Each row was made from one walk, in order. Every step used is in the known rows, and no mark comes twice. Write each row's walk.
Known rows
sifa/morelov/betav: [ 0.550  0.779  3.006  0.427 -1.117 -0.704 -1.126 -0.844  2.757  0.502
 -0.858  0.042 -0.829  1.644  0.987  1.103 -2.117  1.824 -0.620  0.549
  1.111  0.638  0.412]
zonof/sifa: [-0.495  1.027  2.733  0.046 -0.137 -1.500  0.495 -0.944  0.842  1.148
 -1.277  1.449 -1.170  2.140 -0.524  0.684 -1.299  0.342 -0.474  1.356
  0.424  0.852  1.158]
tamuku/betav/sifa/morelov: [ 0.370  1.490 -0.438 -0.189 -0.197 -0.072 -0.518  0.731  1.492  0.503
 -0.658 -0.106 -0.592  2.450  0.337  1.877 -3.145  3.119 -0.951  0.490
 -1.471  0.809  1.135]
zonof/sifa/morelov: [-1.411  1.453  1.241  0.184 -0.706 -1.290 -0.094  0.256  1.448  0.869
 -1.112  2.009 -1.248  1.783 -0.046  1.853 -2.143  0.259 -0.227  1.079
 -0.220  0.627  1.248]
tamuku/betav/zonof/morelov/sifa/buku: [ 0.912  1.026 -0.847 -1.066  1.320 -1.084  0.592  4.063  0.654  0.925
 -1.013 -0.675  0.182  2.159 -0.924  1.593 -2.016 -0.063 -0.146  0.731
  0.932  1.776  1.164]
betav/zonof/morelov: [ 0.113  0.683 -1.158 -0.599 -0.824 -0.424  0.779  0.145  0.513 -0.052
 -1.449  1.202 -0.785  0.580 -0.972  1.096 -2.132  1.469 -0.622  0.567
  0.266  0.895  1.680]
zonof/morelov/sifa: [-0.331 -0.423  1.673 -0.033 -0.742 -1.164  0.958  2.033  0.390  1.078
 -1.610 -0.564 -0.304  1.465 -0.960  0.720 -1.779 -1.774 -0.611  0.979
  1.121  1.894  0.911]
morelov/betav/zonof/sifa/buku: [ 1.559  1.951  4.580  0.474  1.135 -1.575  0.415 -1.499  1.422  0.862
 -0.633  1.113 -1.597  2.405  0.138  0.880 -1.613  1.044 -0.568  1.090
  1.647  0.073  1.447]
sifa/morelov/tamuku: [-0.940  0.564  1.808  0.756 -1.470 -1.234 -1.302  0.911  0.805  0.968
 -0.869 -0.100  0.074  0.941 -0.467  1.174 -1.519  0.762 -0.595  0.706
  0.856  0.974 -0.013]
morelov/betav/sifa/tamuku/zonof: [ 0.861  0.490  4.968  0.006  1.882 -0.202  1.351 -2.177  2.093  0.363
  0.310  0.486 -1.933  2.148 -0.174 -0.543 -2.983  0.215 -1.966  1.473
  0.124  0.418  1.818]
betav/sifa/buku: [ 0.773  0.470  2.797  0.167  1.320 -0.955 -0.547  0.924 -0.056  0.868
 -0.281 -0.629 -0.594  1.269 -0.263  0.370 -1.713  0.785 -1.381  0.767
 -0.050  1.247  1.483]
morelov/betav/zonof/sifa/tamuku: [ 0.993  1.771  2.376  0.077  0.901 -1.166  2.233 -3.011  2.370  0.534
  0.080  1.983 -1.880  3.051 -0.470  0.710 -2.660  1.024 -0.948  1.411
  1.397 -0.635  1.989]
zonof/morelov/betav/sifa/buku: [ 1.053  0.923  5.213  0.249  1.432 -1.007  0.318  1.606  0.210 -0.122
 -0.478 -0.669 -0.862  1.407 -0.171  0.365 -1.683 -0.741 -1.424  0.498
  0.720  0.954  1.523]
morelov/tamuku/zonof/sifa: [-1.269  0.870  6.149  0.460  0.374 -1.666  0.309 -0.524  0.172  1.099
 -1.302  1.488 -1.437  1.787 -1.424 -0.170 -1.213 -1.182 -0.724  1.815
  0.602  1.013  0.764]
zonof/morelov: [-0.781 -0.009  0.797 -0.812 -0.196 -0.851  0.010  0.991  0.589  0.144
 -1.442  0.561 -0.280  0.694 -0.880  0.431 -1.364 -0.159 -0.402  0.708
  0.475  1.436  1.065]
betav/zonof/sifa/morelov: [-0.654  2.014 -0.912  0.445 -1.073 -0.906  0.541 -0.795  1.526  0.854
 -1.080  2.679 -1.739  1.490 -0.103  2.562 -2.923  2.041 -0.478  0.871
 -0.538 -0.054  2.000]
morelov/tamuku/betav/zonof: [ 1.322  1.366  0.420  0.071 -0.404 -0.727 -0.403 -1.063  0.641  0.668
 -1.003 -0.398  0.120  2.425 -0.853  0.863 -1.780  3.507 -0.600  0.684
  1.040  0.580  0.117]
sifa/morelov: [-0.737  0.556  0.147 -0.119 -1.164 -0.625 -1.385  0.702  1.802  0.711
 -1.001  0.384 -0.444  1.003  0.198  1.365 -2.074  1.783 -0.328  0.705
  0.029  1.125  0.665]
tamuku/zonof/morelov/betav: [ 0.199  0.205  5.153 -0.772  0.457 -0.484  0.076 -0.309  1.575 -0.276
 -1.378  0.555 -1.369  0.993 -0.187 -0.316 -1.728 -0.539 -0.640  1.105
  1.005  1.460  0.834]
morelov/tamuku/betav/zonof/sifa/buku: [ 0.490  2.271  2.581 -0.198  1.624 -1.866 -0.076  1.374  0.211  0.995
 -0.640  0.715 -0.311  2.878 -1.243  1.162 -1.020  1.579 -0.088  1.058
  0.832  0.583  0.594]
betav/sifa/morelov/tamuku: [-0.584  0.922  2.651  1.571 -1.181 -0.846 -0.398  0.201 -0.049  0.772
 -0.608 -0.309 -0.423  1.223 -0.570  1.431 -2.444  0.944 -1.595  0.654
 -0.342  0.362  1.009]

Write each row's walk
[ 0.356  1.729 -1.344  0.137 -1.115 -0.563 -0.885  0.415  1.409  0.623
 -0.792  0.275  0.106  1.961 -0.443  2.087 -2.334  3.504 -0.277  0.446
  0.293  0.476  0.272] -> sifa/morelov/tamuku/betav/zonof
[-1.683  1.470  3.410  1.047 -1.061 -2.057 -0.237  0.404  0.795  1.015
 -1.022  1.440 -0.731  1.959 -0.790  1.612 -1.473 -0.302 -0.438  1.203
  0.538  0.415  0.584] -> zonof/sifa/morelov/tamuku
[-0.836  2.215  1.228  1.410 -1.326 -1.435  0.571 -0.726  0.545  1.008
 -1.044  2.207 -1.190  1.601 -0.902  2.162 -2.320  1.187 -0.642  1.059
  0.387 -0.262  1.296] -> betav/zonof/sifa/morelov/tamuku
[ 0.819  1.162 -3.476 -1.650  1.307 -0.460  0.725 -0.617  2.473  0.393
  0.082  0.954 -0.282  2.637 -0.701  0.998 -2.563  3.616 -0.346  0.916
  0.013  0.545  1.245] -> sifa/tamuku/betav/zonof
[ 0.980  2.125 -0.290 -0.618  0.135 -0.942  0.883 -1.496  1.309  0.880
 -1.241  1.671 -1.233  3.275 -0.440  1.598 -2.442  3.269 -0.178  1.066
  0.098  0.379  1.420] -> tamuku/betav/zonof/sifa
[-0.183  0.966  0.482  0.683 -1.022 -0.235 -0.427 -0.139  0.894  0.648
 -0.655  0.314 -1.026  1.324  0.184  1.751 -2.925  1.576 -1.437  0.666
 -1.088  0.579  1.693] -> betav/sifa/morelov
[-0.461  1.553  5.365  0.205  0.122 -0.820  0.023 -1.334  2.687  0.672
 -1.098  2.182 -2.304  2.083  0.537  1.129 -2.422  0.036 -0.548  1.474
  0.176  0.685  1.178] -> tamuku/zonof/sifa/morelov/betav
[-0.816  0.076  2.970  0.027 -0.621 -1.463  0.091  1.600 -0.411  0.391
 -1.237 -0.024  0.249  0.796 -1.601  0.067 -0.783 -0.975 -0.610  0.737
  1.083  1.266  0.215] -> zonof/morelov/tamuku
[-0.911 -0.442  3.593 -0.954  1.758 -1.360 -0.040  4.154  0.358  0.982
 -1.132 -0.119 -0.555  0.631 -1.078  0.154 -1.347 -3.506 -0.432  1.391
  0.706  2.721  1.050] -> tamuku/zonof/morelov/sifa/buku
[-0.719 -0.471  2.875 -0.339  0.076 -0.893  0.733  2.080  0.609  0.771
 -1.802  0.102 -1.035  0.978 -1.040  0.191 -2.065 -2.595 -0.701  1.393
  0.382  2.226  1.238] -> tamuku/zonof/morelov/sifa
[ 0.705  1.212 -2.554 -1.514  0.018 -0.234  0.709  0.679  1.057 -0.130
 -1.265  0.853 -0.232  1.874 -0.820  1.263 -2.294  2.806 -0.118  0.425
 -0.047  0.998  1.135] -> tamuku/betav/zonof/morelov
[-0.518  0.956  3.467 -0.354  1.613 -1.993 -0.400  1.386  0.639  1.148
 -0.729  0.928 -0.770  2.012 -0.477  0.716 -0.800 -0.481 -0.127  1.316
  0.781  1.269  1.179] -> zonof/sifa/buku
[ 0.458  1.584  0.339  0.408 -0.521 -1.062  1.140 -1.828  0.763  0.996
 -1.363  2.065 -1.701  1.928 -0.615  1.440 -2.267  1.815 -0.643  1.193
  0.188  0.144  1.827] -> betav/zonof/sifa
[ 0.323  0.498  0.409 -0.065  0.275 -1.321  0.768  3.193  0.095  0.985
 -1.054 -0.171 -0.253  0.950 -1.015  1.262 -1.836 -1.399 -0.582  0.817
  1.192  1.568  1.632] -> betav/zonof/morelov/sifa/buku
[-1.034 -0.142  1.301 -1.363  1.593 -0.566  0.336 -0.043  2.074  0.347
  0.048  1.177 -1.010  1.259 -0.820 -0.666 -1.877  0.359 -0.624  1.623
 -0.022  1.334  1.193] -> sifa/tamuku/zonof
[-0.189 -0.304  0.688 -0.200  0.599 -1.449  1.058  0.869  1.587  1.702
 -0.230 -0.481 -0.188  2.060 -0.935  0.038 -2.155 -1.253 -0.868  1.520
  1.239  1.372  0.863] -> morelov/sifa/tamuku
[-0.367  0.733  1.757 -0.945  0.264 -1.130 -0.245  2.116  0.087  0.154
 -1.261 -0.385  0.669  2.161 -1.451  0.499 -0.812  0.244 -0.129  0.617
  0.969  1.592 -0.275] -> zonof/morelov/tamuku/betav
[-1.270  0.793  6.712  0.141  2.084 -2.083 -0.512  1.380  0.053  1.028
 -0.686  0.949 -0.981  1.507 -1.344 -0.160 -0.511 -1.788 -0.467  1.785
  0.980  1.527  0.656] -> morelov/tamuku/zonof/sifa/buku
[ 0.505  0.651  3.188 -0.339  1.358 -0.700  2.094 -0.463  1.163 -0.295
  0.210  0.229 -1.105  1.963 -0.684  0.230 -2.652 -0.704 -1.614  0.939
  0.401  0.096  1.887] -> zonof/morelov/betav/sifa/tamuku
[-0.235  0.235 -1.765 -0.398  0.212 -1.005  2.674  1.346  1.077  0.696
 -0.521  0.644 -0.605  1.495 -1.596  1.165 -2.836 -1.283 -0.957  1.162
  0.819  0.868  2.026] -> betav/zonof/morelov/sifa/tamuku
[-0.118  0.989 -3.699 -2.364  1.378 -0.412  1.468  1.147  1.656 -0.266
 -0.151  1.375 -0.216  2.271 -1.308  1.170 -2.578  1.933 -0.187  0.738
 -0.138  0.595  1.533] -> sifa/tamuku/betav/zonof/morelov
[-0.209  0.758  0.988  0.354 -0.988 -1.049  0.766  0.193 -0.496  0.162
 -1.173  0.564 -0.135  0.745 -1.608  0.820 -1.579  0.737 -0.824  0.521
  1.027  0.705  1.002] -> betav/zonof/morelov/tamuku
[-1.888  1.182  2.460 -0.271  0.056 -0.854 -0.150 -0.049  1.773  0.793
 -1.138  2.825 -2.052  1.379 -0.162  1.377 -2.410 -0.031 -0.285  1.518
 -0.851  1.144  1.510] -> tamuku/zonof/sifa/morelov
[-1.075  2.067  2.235 -0.028 -0.104 -1.705 -0.377  1.126  1.283  0.837
 -0.950  1.172 -0.320  3.075 -0.640  1.850 -1.598  0.969  0.107  1.019
  0.374  0.659  0.057] -> zonof/sifa/morelov/tamuku/betav
[ 0.358  1.063  2.659 -0.058  0.489 -0.777  0.750  1.657 -0.715  0.128
 -0.978 -0.684  0.069  2.463 -1.483  0.679 -1.825  0.489 -1.231  0.612
 -0.198  0.989  0.684] -> zonof/morelov/tamuku/betav/sifa
[ 1.740  1.840  3.583  1.010 -0.580 -1.143  1.262 -3.723  1.747  0.834
 -1.228  1.546 -2.046  2.792  0.112  1.066 -2.280  1.893 -0.939  1.135
  1.471 -0.302  1.587] -> morelov/betav/zonof/sifa
[-0.566 -0.045  4.662  0.284  0.087 -0.914 -0.894 -0.405  0.285  0.804
 -1.202 -0.012 -0.603  1.029 -1.029 -0.683 -1.118  0.235 -0.863  1.334
  1.019  1.569  0.049] -> morelov/tamuku/zonof
[ 1.291  0.623  3.636  0.291  1.077 -0.609  1.286 -2.025  1.792  0.461
  0.396 -0.502 -1.254  2.592 -0.066  0.058 -2.657  0.879 -1.959  1.017
  0.851  0.014  1.593] -> morelov/betav/sifa/tamuku
[ 1.368  0.969  0.858 -0.424  0.649 -0.226 -0.017 -0.289  0.878  0.636
 -0.883 -0.614 -0.569  2.769 -0.121  0.625 -2.530  2.913 -1.188  0.645
 -0.651  1.019  1.051] -> tamuku/betav/sifa
[ 2.121  0.654  4.986  1.370 -0.340 -0.468  0.308 -2.751  1.135  0.552
 -0.862 -0.915 -1.286  2.267  0.483  0.089 -2.297  1.773 -1.933  0.761
  0.747  0.245  1.249] -> morelov/betav/sifa
[ 0.026  1.709  1.200 -0.053  1.066 -1.558  0.235  0.219  0.598  0.998
 -0.765  1.782 -1.165  1.773 -0.522  1.250 -1.535  1.063 -0.400  1.189
  0.485  0.740  1.746] -> betav/zonof/sifa/buku
[-0.427  1.337 -0.626 -0.346  0.905 -1.256  2.026 -1.581  1.585  0.684
 -0.113  2.606 -1.566  2.439 -1.172  1.123 -2.494  0.973 -0.667  1.454
  0.375 -0.133  2.206] -> betav/zonof/sifa/tamuku
